Every row comes from one small tree of marks. Brackets hold a mark, then the marks that hang from it, in the order of their numbers. Every link used is in the known rows. Which tree was each row made from?
Known rows
[j337 [j689 j395] j813]: [ 0.69  2.66 -3.07 -1.71 -0.37  0.97 -1.01  0.13  2.70  0.96  0.43  0.48
 -1.79  1.06  0.00 -1.45  1.70  0.32 -0.36 -2.15  0.80  2.99  2.57  0.43
  0.82  1.72]
[j255 [j210 j395] [j689 j337]]: [-2.48  2.79 -4.96 -0.57  1.59  1.24 -0.50 -0.60  4.28 -0.43  2.83  2.06
  1.67  2.33  0.43 -1.62  3.07  1.72 -0.31  1.20  2.71  2.82 -0.98  0.61
  0.62 -2.26]
[j227 [j813 [j337 [j689 [j255 j194] j395]]]]: [-1.52  2.69 -2.12 -0.46 -0.43  1.42  0.92  0.84  3.97 -2.98  0.31  0.07
  0.68  0.46 -1.83 -1.97  2.47  3.06 -1.42 -0.99 -0.19  5.66 -1.96 -2.15
 -1.49 -0.12]
[j337 [j689 [j255 j210]]]: [-3.95  0.20 -4.12 -0.44 -2.11  1.73 -0.22  1.25  2.06  3.05  0.36  1.50
 -0.85 -0.53 -2.29 -0.66  2.96  0.50 -1.33 -0.28  0.35  2.72 -1.53 -0.04
  1.60  0.24]
[j210 j395]: [-0.79  1.98 -1.61 -0.80  0.04 -1.26 -0.38 -1.75  2.03  0.51  1.49  0.19
  1.53  1.24 -0.93 -1.87  1.27 -0.33 -0.03  0.26  2.48  1.61  0.85  0.34
  0.45  0.06]
[j194 [j255 [j210 j395]]]: [-2.76  1.91 -2.13 -1.08 -1.50 -1.11 -1.29 -0.94  2.19  0.59  2.70  0.75
  1.69  2.19  0.57 -1.83  2.70  1.84  0.56  1.42  2.23  3.65 -1.03 -1.80
  1.09 -0.53]
[j255 j194 [j210 j395] j689]: [-2.24  2.89 -4.79 -0.68  2.45  0.15  0.93 -1.37  4.46 -0.43  2.68  2.10
  1.61  2.22  4.09 -0.32  1.49  1.17  0.35  1.77  4.07  3.75 -2.72 -1.37
 -2.01 -1.18]
[j689 j395]: [ 0.59  1.07 -0.92 -0.72  0.87 -0.21 -1.47 -0.45  1.81  0.52  1.82 -0.41
  1.72  1.07 -0.15 -1.25  1.85 -0.45 -0.60 -0.33  0.41  1.54  2.07  0.26
  1.22  0.14]
[j337 [j689 [j255 [j210 j395]]] j813]: [-3.04  3.23 -5.09 -1.79 -2.14  1.23 -0.49  0.58  2.78  2.85  1.00  1.92
 -1.68  1.56 -1.54 -1.42  2.49  1.02 -0.08 -0.95  1.92  4.62 -1.00 -0.12
  0.30 -0.12]
[j337 [j689 [j255 j210] j395] j813]: [-1.86  2.31 -4.53 -1.63 -1.31  2.36 -1.39  1.94  2.59  2.77  1.37  1.33
 -1.58  1.48 -0.91 -0.91  3.18  0.85 -0.63 -1.60 -0.16  4.65  0.37 -0.36
  0.91  0.08]
[j337 [j689 [j255 j210]] j813]: [-3.03  1.81 -4.61 -0.98 -2.36  2.15 -0.78  2.15  2.40  3.19 -0.21  1.97
 -2.92  0.09 -1.76 -0.84  2.73  0.80 -0.58 -1.15  0.50  2.76 -0.50  0.47
  0.51  0.51]
[j689 j337]: [-1.36  1.21 -1.37 -0.28 -0.06  0.70 -1.04  0.20  2.50 -0.63 -0.17  0.71
  0.26  0.25 -3.02 -2.28  2.17  0.64 -1.60  0.31  0.40 -0.60  2.07  1.27
  1.75 -0.28]
[j813 j337]: [-0.78  0.76 -1.72 -0.27 -0.52 -1.23 -0.38 -0.39  2.68 -0.48 -0.46 -0.11
  0.67 -0.14 -3.15 -0.91  2.44  0.56  0.44 -0.07  0.38  0.43  0.12  1.07
 -0.78  0.54]
[j689 j337 j395]: [-0.17  1.84 -1.27 -1.00  0.99  0.81 -1.77 -0.11  2.59 -1.02  1.53 -0.09
  1.68  1.61 -1.99 -2.30  2.79  0.80 -1.65 -0.06 -0.21  1.43  3.05  0.54
  2.20 -0.90]
[j813 [j337 [j689 j395]]]: [-0.44  1.15 -3.44 -1.68 -0.28 -0.05 -0.16 -0.88  3.24 -0.60  0.57 -0.38
  0.67  0.45 -2.35 -1.06  2.99  1.19 -0.05 -1.62 -0.10  3.74  0.50  0.19
  0.37  1.06]
[j210 [j255 [j689 [j337 j813] [j395 j194]]]]: [ 1.00  4.02 -5.19  1.01 -0.35  1.19 -1.93  3.18  3.66 -2.52  0.25  0.70
  0.03  3.46  0.16 -2.60  2.41  2.71 -0.30  1.02  0.82  3.80  2.57 -1.69
 -0.50  1.18]
[j689 [j255 j194 j210] j395]: [-2.41  1.40 -2.37 -0.96  0.85  0.86 -0.76  0.83  2.66  0.70  2.24  0.86
  1.96  1.73  0.74 -0.47  2.48  0.94 -1.32  1.09  0.22  4.24 -0.67 -2.62
 -0.29 -1.54]
[j813 [j337 [j689 [j395 [j194 j255]]]]]: [-0.67  1.81 -3.67 -0.47 -2.60 -1.05 -1.38  0.65  3.40 -2.65 -0.20 -1.53
  0.42  1.71 -2.48 -2.14  2.77  3.74  0.79 -0.08 -0.92  5.77  1.66 -3.83
  1.03  2.64]
[j395 [j210 [j255 j194]] [j689 [j337 j813]]]: [-0.64  3.61 -4.26  1.16 -1.07  0.53 -1.20  2.42  5.34 -2.22 -3.97  1.28
 -0.40  1.33  0.00 -2.21  1.51  3.63 -1.75  1.80  0.65  4.57  1.71 -0.43
 -0.95  0.08]
[j194 j255]: [-1.13  0.59 -0.47  0.15 -1.72 -0.93 -1.67  0.05  1.10  0.01  0.06 -0.23
  0.69  0.21 -1.06 -1.72  2.12  0.64 -1.12  1.07  0.63  0.56  1.23 -1.17
  1.02  1.40]
[j395 [j194 j255] j210 [j689 j337]]: [-1.44  2.41 -3.68  2.34 -2.63 -0.14 -3.01  3.20  4.98 -2.58 -3.70 -1.30
  0.77  1.55 -2.64 -2.70  1.52  4.48 -0.78  2.60 -1.39  4.54  4.05 -2.48
  3.20  0.38]
[j194 [j255 [j689 [j337 j813] [j395 j210]]]]: [-0.04  3.58 -3.48  0.34  1.42  1.79 -2.92  1.46  4.13 -2.47 -0.36  0.43
  1.24  2.87  0.13 -1.89  3.57  3.35 -1.69  0.60 -0.56  4.41  2.94 -0.23
 -0.09 -0.72]
[j194 [j255 [j210 j395] [j689 j337]]]: [-3.00  2.74 -4.53 -0.49  0.04  0.93 -1.37 -0.37  3.66 -1.12  2.78  1.63
  2.28  2.89  0.60 -2.03  3.81  3.00 -0.86  2.11  2.26  3.74 -1.08 -1.42
  0.82 -1.66]

Write each row's tree
[ 0.66  1.05 -3.66  0.76  0.69 -0.09 -0.94  0.57  1.70  0.06  2.24  0.38
  2.61  1.46  1.73 -0.88  2.76  0.11 -1.60  0.88  1.61  2.93 -0.46 -0.45
 -0.97  0.91] -> [j210 [j255 [j689 j395]]]
[-2.79  1.43 -4.94 -0.23 -1.94  1.59 -1.16  2.43  3.07  1.41  1.24  0.08
 -0.31  1.63 -1.60 -1.29  2.44  1.79  0.03 -0.13 -0.76  5.82  0.57 -2.70
  2.58  0.57] -> [j337 [j689 [j255 j210] [j395 j194]]]
[-1.33  2.54 -2.04 -0.30 -1.46  1.67 -2.00  2.36  2.11  0.33 -1.36  0.91
 -0.95  0.90 -4.87 -2.40  2.75  0.75 -2.29 -0.06 -0.46 -0.11  2.77  0.66
  0.38 -0.49] -> [j689 j255 [j337 j813]]
[-0.81  3.18 -3.80  0.00 -1.49 -0.85 -0.42 -0.05  4.29 -2.47 -0.40  0.58
  2.27  2.17  0.14 -2.92  1.44  2.52 -1.99  2.56  2.81  4.52  0.43 -2.35
 -0.27 -0.38] -> [j210 [j255 j194] [j395 [j689 j337]]]
[-0.61  2.85 -4.83  1.61  2.41  1.43 -1.87  1.94  5.19 -2.79 -0.17 -0.37
  1.87  2.67 -0.72 -1.75  2.08  2.83 -0.46  1.23 -0.65  4.65  2.94 -0.60
  1.18 -0.82] -> [j255 [j689 j337 [j395 j194 j210]]]
[-1.83  2.90 -5.75  0.59  0.58 -0.07 -0.30  0.57  4.29  0.08  2.45  0.88
  0.95  2.74  1.87 -0.99  1.14  1.52  2.15  1.70  2.96  4.18 -0.85 -1.48
  0.29 -0.36] -> [j255 [j210 [j395 j194]] j689]
[-2.47  1.53 -3.95 -0.68  0.61  0.36  0.22 -0.11  4.31 -1.98 -1.64 -0.25
  1.81  0.68 -2.95 -0.56  3.18  2.90 -1.75 -0.32 -1.15  6.85 -0.73 -1.74
 -1.91 -0.14] -> [j813 [j337 [j689 [j255 j194] [j395 j210]]]]
[-0.20  3.83 -3.73  0.85 -0.78  0.14 -2.47  3.03  4.03 -2.45 -1.36  0.21
 -0.11  3.22 -1.62 -3.12  2.14  3.90  0.05  0.79 -0.65  5.61  3.23 -1.03
  0.61  0.34] -> [j689 [j337 j813] [j395 j194 [j210 j255]]]
[-1.52  3.03 -4.97 -0.25  1.02  2.63 -1.10  1.79  4.40  0.19  0.73  2.81
 -1.55  1.58  0.67 -1.07  2.95  1.65  0.01  0.32  1.44  0.93  0.45  1.72
  0.06 -1.21] -> [j255 j210 [j689 [j337 j813]]]
[-2.87  4.54 -4.65 -0.47 -1.95  1.07 -1.99  2.91  3.97 -0.09  0.38  1.20
 -0.92  3.54 -3.46 -3.06  2.27  2.90  0.77  0.98  0.73  4.31  1.57 -1.90
  1.07 -1.49] -> [j689 [j255 [j210 [j395 j194]]] [j337 j813]]
[ 0.66  3.18 -3.02  0.13 -1.39  1.22 -2.31  2.29  4.13 -0.10 -2.18  0.49
 -1.43  0.89 -1.97 -2.31  1.44  1.08 -0.91  0.00  0.30  0.80  4.09  1.21
  1.74  0.09] -> [j395 [j689 [j337 j813]]]
[-2.35  1.42 -3.39 -0.35  0.93  1.12 -0.13  0.19  3.44 -0.63 -0.95  0.06
  1.40  0.72 -0.92 -0.71  2.21  1.57 -2.80  0.01 -0.57  6.19  0.25 -1.85
 -0.35  0.09] -> [j337 [j689 [j255 j194] [j395 j210]]]
[-4.17  2.19 -3.36  0.00 -1.44  1.78  1.69  1.47  4.65 -1.40 -0.04  1.87
 -0.97 -0.41 -1.30 -1.43  2.69  3.77 -0.37 -0.26  0.50  4.92 -4.56 -1.21
 -1.40 -0.75] -> [j227 [j813 [j337 [j689 [j255 j194 j210]]]]]
[-2.42  1.54 -2.29  0.52 -2.53  1.39  0.56  1.73  2.96 -0.70 -0.78  0.32
 -0.84 -1.18 -4.51 -2.22  2.69  2.18 -0.98 -1.21 -0.34  2.82 -2.22  0.50
 -0.13  0.56] -> [j227 [j813 [j337 [j689 j255]]]]
[-2.82  1.90 -5.11  1.58 -2.95  1.58 -2.44  4.68  4.57  0.45 -1.31  0.01
 -0.07  1.52 -3.50 -2.07  2.05  2.55 -0.58  2.13 -1.24  3.65  2.15 -2.10
  3.35 -1.09] -> [j395 j194 [j689 [j255 j210] j337]]
[-0.42  3.15 -5.16  0.44 -1.86 -0.01 -1.24  2.35  3.61 -0.68 -1.71  0.09
 -1.57  1.95 -0.03 -2.12  1.40  3.11  0.77 -0.48  0.14  7.08  1.80 -1.27
  0.33  2.61] -> [j337 [j689 [j395 j194 [j210 j255]]] j813]
[-1.41  1.95 -1.95  0.14 -1.33  0.62  1.07  0.32  3.70 -1.56 -0.43  0.59
 -1.38 -1.18 -2.29 -2.30  1.98  2.42  0.52 -1.67  0.65  2.29 -1.77  1.58
  0.30  1.00] -> [j227 [j813 [j337 j689]]]
[-2.06  3.49 -4.37 -0.01 -1.59  2.34 -1.65  3.34  5.12  0.22 -1.85  1.74
 -1.01  1.63 -1.05 -1.42  2.10  2.63 -1.58  1.53  0.07  3.19  1.46 -1.45
  0.11 -1.71] -> [j395 [j689 [j255 j194 j210] [j337 j813]]]
[-4.24  2.99 -3.21 -1.31  0.07  0.83 -0.33 -0.21  3.73 -0.91  1.49  1.76
  1.94  2.45 -1.55 -2.05  2.88  2.23 -1.88  1.91  1.70  3.98 -1.15 -2.07
 -0.14 -2.69] -> [j689 [j255 j194 [j210 j395]] j337]
[-2.70  1.34 -2.50  0.73 -2.44 -0.65 -1.65  1.90  2.64 -0.09  0.66  0.23
 -0.33  1.53  0.13 -1.80  1.82  2.62  1.30  1.95  0.32  2.97  0.67 -3.13
  2.01  1.02] -> [j395 [j194 [j255 j210]]]
[ 0.06  1.60 -2.81  1.93 -3.70 -1.18 -2.51  2.73  3.19 -0.68 -1.97 -1.67
  0.24  1.11 -0.72 -2.07  0.49  2.03  0.08  2.20 -0.09  2.91  3.38 -3.62
  2.43  2.24] -> [j395 [j194 j255] j689]
[-0.73  1.88 -3.25  0.42 -2.08 -0.38 -1.80  0.75  2.56  1.72 -0.09 -0.90
  2.27  1.27 -2.57 -1.62  1.38 -0.53 -1.50  1.12  1.22  3.13  1.40 -1.13
  1.02 -0.63] -> [j210 [j395 [j689 j255]]]
[-3.60  0.95 -2.44 -0.19 -0.32  0.80 -0.02  0.99  2.55  0.85  0.63  1.60
  0.62  0.63 -0.11 -0.43  2.14  0.82 -1.35  1.50  0.97  2.26 -1.43 -1.73
 -0.75 -0.97] -> [j689 [j255 j194 j210]]
[-1.93  4.33 -4.73 -0.92 -0.16  1.47 -1.75  0.44  4.02 -0.92  2.03  2.22
  0.30  3.40  1.02 -2.19  3.55  3.31 -0.06  1.32  2.39  3.70  0.01 -1.07
 -0.25 -1.21] -> [j194 [j255 [j210 j395] [j689 [j337 j813]]]]
[-3.87  2.89 -4.13 -0.12 -1.59  0.54 -1.48  1.77  3.68 -0.28  1.29  0.78
  1.11  2.94 -3.78 -2.85  2.55  2.65 -0.01  1.79  0.58  4.25  0.52 -2.36
  2.03 -1.89] -> [j689 [j255 [j210 [j395 j194]]] j337]
[-0.12  3.17 -3.71  0.92 -0.46  1.31 -2.34  2.47  5.25 -0.28 -3.56  0.51
 -0.95  1.03 -2.09 -2.05  1.49  2.19 -0.87  0.31 -0.51  2.57  3.98  2.09
  1.34 -0.74] -> [j395 j210 [j689 [j337 j813]]]
[-2.29  1.87 -4.45  1.65  1.65  0.65  0.21  0.72  4.34 -3.33 -1.52  1.88
  1.86  1.02  0.77 -1.20  2.57  3.23 -2.75  2.60  1.51  3.40 -1.28 -0.46
 -2.26 -0.41] -> [j395 [j210 [j255 j194 [j689 j337]]]]
[-3.03  1.37 -3.94 -1.45 -0.13  1.67  0.17  0.40  3.10  0.90  1.66  1.22
  0.60  1.03  0.67 -0.39  2.79  1.41 -1.84  0.04  0.51  5.49 -1.21 -2.54
  0.33 -0.22] -> [j337 [j689 [j255 j194 j210] j395]]
[-0.14  2.96 -1.84 -1.04 -0.35  1.82 -2.79  2.07  2.24 -0.05  0.38  0.27
  0.35  2.15 -3.91 -2.48  3.24  0.85 -2.29 -0.53 -1.02  1.98  3.60 -0.08
  0.77 -0.96] -> [j689 j255 [j337 j813] j395]
[ 0.23  2.77 -4.38  0.86  1.44  1.40 -1.66  1.67  4.22 -2.52  1.06 -0.33
  1.41  2.68 -0.47 -2.11  2.01  1.84 -0.58  1.11  0.07  2.67  3.21 -1.57
  1.36  0.00] -> [j255 [j689 j337 [j395 j194]]]
[-2.53  0.24 -3.79 -0.30 -2.42  0.28 -0.04  0.70  2.32  0.50 -1.31  0.06
 -0.10 -0.90 -5.73 -1.02  3.36  0.95 -1.33 -0.75 -0.47  2.20 -0.70  0.07
 -0.44  1.22] -> [j813 [j337 [j689 j255]]]
[-3.33  1.51 -2.93 -0.75 -0.98  0.03 -0.87  0.17  1.90  2.39  2.44  0.92
  1.81  1.64 -1.87 -1.30  2.67  0.25 -0.29  0.88  1.55  3.34 -1.37 -0.73
  0.56 -1.73] -> [j689 [j255 [j210 j395]]]
[-1.46  1.82 -3.38 -0.50 -2.57  1.63 -0.85  1.71  1.72  2.02 -1.64  0.97
 -2.59 -0.32 -3.30 -1.39  2.00 -0.08 -1.83 -1.40  0.42  1.53  1.25  0.19
  0.13  1.75] -> [j337 [j689 j255] j813]
[ 0.84  3.98 -4.01  1.09 -2.24  0.97 -2.52  3.59  4.91 -1.15 -2.93 -0.23
 -2.21  1.82 -2.14 -2.84  0.31  2.23  0.55  0.79 -0.13  1.90  5.16 -0.79
  2.07  1.00] -> [j395 j194 [j689 [j337 j813]]]
